What can hang from each mark:
lete: satudu
tizof: kidaz
satudu: lete
ropet: kidaz
pozilav: kidaz pafi
kidaz: fevu lete pozilav ropet tizof
tuti: pafi
pafi: pozilav tuti
fevu: kidaz

Each row was made from one small tree. Brackets hold a mark, then the marks that hang from it, in alphabetical order. Every link used is in the known rows. Write each row's tree.
Known rows:
{ropet {kidaz fevu lete tizof}}: [-0.79  0.01  0.43  1.25  1.30 -1.44  0.14  0.85  1.61  3.38 -0.54 -0.93
 -0.22  3.14  1.06 -0.99 -1.01  3.31 -1.38  1.56  1.29  3.75]
{tuti pafi}: [-3.79  0.28 -2.45 -1.50 -0.60  4.75 -0.66  2.57  1.28 -2.98  2.13 -1.08
  1.56 -0.41 -0.73  0.75 -0.03 -2.06  1.54 -0.83  1.23 -3.35]
{tizof {kidaz {lete satudu} {pozilav pafi} ropet}}: [ 2.19 -0.01 -0.25 -0.60 -0.43 -1.28  1.29 -0.05 -2.93  0.95 -0.80  0.98
 -0.42 -4.16 -0.43  0.94 -1.56 -0.71  2.31 -1.75 -0.68 -1.31]
{ropet {kidaz lete}}: [-3.00 -0.39 -0.48 -1.16 -0.91  3.52  2.18  1.51  0.54  1.15  0.24 -2.71
  1.68 -0.54 -0.88 -0.56 -2.61  1.85 -0.55 -0.87  2.93  0.11]
{tuti {pafi pozilav}}: [-4.01 -0.48 -0.39 -2.10  0.82  3.54 -0.58  2.33  1.21 -5.24  2.28 -1.68
  1.92 -0.17  0.25  1.01  1.16 -1.43  0.45 -0.59  2.08 -3.99]
{kidaz fevu lete ropet}: [-0.31 -0.83 -1.62 -0.31 -0.38  0.60 -0.16 -1.85  1.76 -0.85 -0.72  0.10
 -0.08  1.42 -0.07 -0.46 -0.36  1.34  0.23  1.71  1.61  3.06]
{kidaz fevu {lete satudu} tizof}: [-0.11 -0.66 -1.03  1.64 -0.07 -2.52 -1.18  0.61  0.94  2.17  0.85  1.18
 -0.54  0.93  1.93  0.09 -0.47  2.18  2.85  0.74  0.09  3.51]
{pafi {pozilav {kidaz lete ropet tizof}} tuti}: [ 2.55  0.17 -0.07  1.00 -1.29 -4.64 -0.93 -2.78 -0.60 -2.31 -0.72  1.46
  0.99  0.56  1.24 -1.49  0.80  1.53 -4.01  2.50  0.32  0.45]
{pozilav pafi}: [-2.66  1.16 -0.95 -1.39 -2.49  5.82 -0.02  2.28 -0.43 -3.09  0.84 -2.68
  1.00 -3.31 -1.14  0.25  0.57 -2.07  1.14 -2.39  0.98 -3.65]
{ropet {kidaz fevu {lete satudu} pozilav tizof}}: [ 0.48 -1.17  1.57  1.69  2.62 -3.18 -0.16  0.96  0.61  5.58  1.35  0.59
 -0.66  2.39  1.72  0.53 -1.88  2.30  1.66  0.22 -0.81  5.10]
{kidaz ropet tizof}: [-1.31  0.66 -1.67 -0.05 -0.14  2.28 -0.07 -1.94  1.78 -2.14 -0.11 -0.69
  0.60  1.03  1.33 -1.65  2.02 -0.02  0.40  1.72  1.23 -0.19]
{tuti {pafi {pozilav {kidaz fevu}}}}: [-0.86 -0.35  1.05 -1.96  1.25  0.34 -2.38  1.42  0.44 -3.18  0.61  1.14
 -0.19  2.73  0.01  2.22  1.02 -1.62 -1.41 -0.10 -1.45 -2.28]
{ropet {kidaz {lete satudu} pozilav tizof}}: [-0.55 -0.59  0.55  0.96  1.75 -1.08  0.92  1.20  0.06  4.46  1.97 -0.55
  0.20  0.28  1.23  0.16 -2.11  2.36  1.89 -0.78  0.44  2.56]
{fevu {kidaz {pozilav {pafi tuti}} ropet}}: [ 1.10 -0.02  0.88 -0.03 -0.23 -0.01  2.70 -2.05 -1.76 -1.64 -0.41 -0.67
  0.77 -2.53 -2.84 -0.42  0.27 -3.52 -0.80 -1.13 -1.10 -2.43]
{kidaz tizof}: [-2.33  0.31 -0.85 -0.29 -0.55  3.06 -0.53  0.74  1.39 -0.82  0.34 -0.73
  0.48  0.56  0.86 -0.52  1.56  0.00  0.34  0.29  1.22 -1.26]
{kidaz fevu {lete satudu} ropet tizof}: [ 0.70 -0.07 -1.69  1.85  0.09 -2.79 -0.75 -1.88  1.33  1.14  0.06  1.26
 -0.26  1.56  2.72 -1.13 -0.27  1.97  2.50  2.11  0.37  4.51]
{kidaz {lete satudu} {pozilav pafi} ropet tizof}: [ 1.10  1.30 -1.03  1.16  0.60 -1.86 -0.65 -0.16 -1.16  0.00  1.59 -0.15
 -0.45 -2.70  1.27 -0.49 -0.13  1.08  2.84  0.01 -0.65  1.39]
{fevu {kidaz lete pozilav ropet tizof}}: [ 0.43 -0.75  0.64  0.65  3.50 -3.32  2.16 -2.49  0.88  1.77 -1.32  0.34
 -1.52  1.63 -0.41 -0.04  1.14  2.48 -0.87  2.22  0.50  0.98]
{tizof {kidaz lete}}: [-0.69 -1.30 -0.52 -1.52 -1.42  1.10  1.47  1.34 -0.34  1.47 -1.99  0.72
  0.65 -1.36 -0.90  0.57 -0.87  0.89 -0.40 -0.88  1.98 -2.45]
{tizof {kidaz fevu {pozilav {pafi tuti}}}}: [ 3.14 -1.35  2.38  0.47 -1.23 -1.75 -0.46  1.30 -2.05  1.40 -1.08  2.23
 -0.36 -0.93 -1.76  0.61  0.30 -3.75 -1.36 -2.53 -2.40 -1.20]
{satudu lete}: [-3.50 -0.59 -0.02  0.51 -1.24  6.10  0.71  1.19  1.19 -1.56  1.30 -1.90
 -0.06 -2.42  0.11 -0.06 -1.23 -2.05  1.41  0.59  1.27 -1.72]

Write each row's tree:
[ 1.35 -1.09  1.41  0.80 -1.54  0.69 -1.50  1.14 -0.81 -0.50  1.47  0.28
  0.14 -0.81 -1.73  0.26  0.52 -3.32 -0.14 -1.96 -1.96  0.38] | {kidaz fevu {pozilav {pafi tuti}}}
[ 1.47  0.98  1.18  0.86  2.23 -0.70 -1.82 -0.85  0.70 -1.05  0.29 -0.06
 -1.85  1.59  0.82 -0.85  2.54 -0.61 -0.04  1.16 -1.66  1.96] | {kidaz fevu {pozilav pafi} ropet tizof}
[ 0.18 -0.38  0.42 -0.25 -2.34  2.81 -0.46  1.53 -1.38 -1.82  2.18 -1.00
  1.26 -3.05 -2.15 -0.08  0.22 -3.46 -0.15 -2.69 -0.78 -2.10] | {kidaz {pozilav {pafi tuti}}}
[-1.07  0.53 -0.51  0.21  1.27  0.22  2.84 -2.76  1.17 -0.40 -2.27 -0.42
 -0.01  1.33  0.10 -1.13  1.89 -0.03 -0.26  1.69  0.92 -1.65] | {fevu {kidaz ropet tizof}}
[ 2.32 -1.28  1.51 -0.03  0.10 -2.88 -0.27  2.07 -2.26  3.52 -0.83  2.37
 -1.80 -2.33 -0.49  2.11 -1.49 -0.44  2.35 -2.69 -1.86  0.08] | {tizof {kidaz fevu {lete satudu} {pozilav pafi}}}
[ 0.26  0.08 -0.09 -0.24  0.84 -1.10  3.03 -1.06 -2.10  0.57  0.12 -0.64
 -0.58 -3.82 -1.27  1.12 -1.63 -0.11  3.03 -1.61 -0.46 -0.94] | {fevu {kidaz {lete satudu} {pozilav pafi} ropet}}
[-0.48 -0.07  1.25 -1.68  0.21  0.60 -1.13 -0.07 -0.06 -2.10 -0.70  0.36
 -0.17  1.47  1.38  0.55  2.51  0.33 -2.21  0.04 -0.15 -2.62] | {pafi {pozilav {kidaz tizof}}}
[ 2.71  3.00 -1.29  1.03 -3.46 -0.63 -1.31 -1.54 -2.06 -2.61 -0.59  0.51
  0.92 -1.45  0.15 -2.34  0.81 -2.45 -2.58  0.50 -2.10 -1.85] | {pozilav {kidaz ropet tizof} {pafi tuti}}
[-0.22  0.26  1.43  0.10 -1.55  3.02  1.22  1.73 -1.71  0.42  1.92 -2.52
  2.20 -2.38 -2.15 -0.83 -1.52 -2.85 -1.12 -2.98 -0.43 -1.22] | {ropet {kidaz {pozilav {pafi tuti}}}}
[-2.03  0.53  0.17 -2.77  0.17  2.63 -1.46  1.83 -0.13 -4.07  1.31 -0.14
  0.91  0.59 -0.42  1.81  0.89 -1.55 -1.48 -0.98 -0.35 -5.04] | {tuti {pafi {pozilav kidaz}}}
[ 2.14 -0.02  0.92 -0.01  1.49 -4.77 -1.94 -2.61  0.83 -1.19 -1.87  1.69
 -1.60  3.52  2.03 -0.11  1.69  3.10 -3.09  3.26 -0.21  2.52] | {pafi {pozilav {kidaz fevu lete ropet tizof}}}
[ 1.95 -1.25 -0.04  1.76  2.26 -3.95 -1.33 -2.00  1.38  2.38  1.01  2.26
 -1.48  1.96  2.24  0.05  0.16  1.99  2.44  1.84 -0.86  5.38] | {kidaz fevu {lete satudu} pozilav ropet tizof}
[-1.92  0.92 -0.42  0.58  0.30  0.63  1.15  1.26  1.02  2.22  0.10 -2.16
  0.95  0.97  0.67 -1.18 -1.32  3.08 -1.03  0.78  2.53  1.24] | {ropet {kidaz lete tizof}}
[-1.59  0.59 -1.18  1.13 -0.51  0.05  1.63  1.23  0.16  3.17  1.29 -1.33
  1.42 -0.38  1.74 -0.98 -2.50  2.42  2.10 -0.48  1.64  1.50] | {ropet {kidaz {lete satudu} tizof}}
[ 1.21  0.07 -0.72 -1.49 -1.07  2.00 -0.78 -2.81  0.71 -1.11 -1.91  1.67
 -0.53  2.52 -0.41  0.43  0.52 -1.53 -1.24  0.62 -1.48  0.56] | {pozilav {kidaz fevu ropet}}
[ 1.57  2.48  0.56 -0.02 -1.15 -0.45 -3.02  0.99 -1.17  0.04 -1.31  0.88
 -1.78  1.39  0.31  0.33  1.23 -0.99 -1.65 -0.48 -2.84 -0.54] | {pozilav {kidaz fevu tizof} pafi}
[-1.60 -0.35 -1.32 -0.79  0.24  0.51  3.84 -2.50  0.74 -0.45 -1.96 -0.97
  0.30 -0.84 -1.66 -0.05 -0.84  1.17 -0.10  1.01  2.30 -1.11] | {fevu {kidaz lete ropet}}
[ 0.41 -0.45 -0.76  0.66  1.86 -1.24 -0.69 -1.36  1.39  0.15  0.43  0.02
 -0.80  1.39  0.76 -0.61  0.98  2.35 -0.28  2.52  0.94  2.39] | {kidaz lete pozilav ropet tizof}
[ 2.80 -2.26  1.14 -0.65  2.01 -2.76  0.39 -1.81  0.50  2.54 -2.66  3.03
 -1.54  1.88 -0.64  0.70  0.09  0.84 -0.94  1.14 -0.30  2.15] | {tizof {kidaz fevu lete pozilav ropet}}
[-0.25  0.79  1.25  0.64  2.69 -2.77  1.18  1.33 -1.14  1.95 -0.54 -0.97
 -1.94 -1.19 -1.44  0.79  0.76  2.12 -0.57 -0.47 -0.15 -1.39] | {fevu {kidaz lete {pozilav pafi} tizof}}
[ 2.08  0.86 -0.04  0.06 -4.40  0.51 -1.66  0.73 -2.00 -1.08 -0.29  1.03
  0.52 -0.89 -1.70 -0.05 -0.46 -3.52 -2.11 -2.00 -2.59 -1.33] | {pozilav {kidaz fevu} {pafi tuti}}
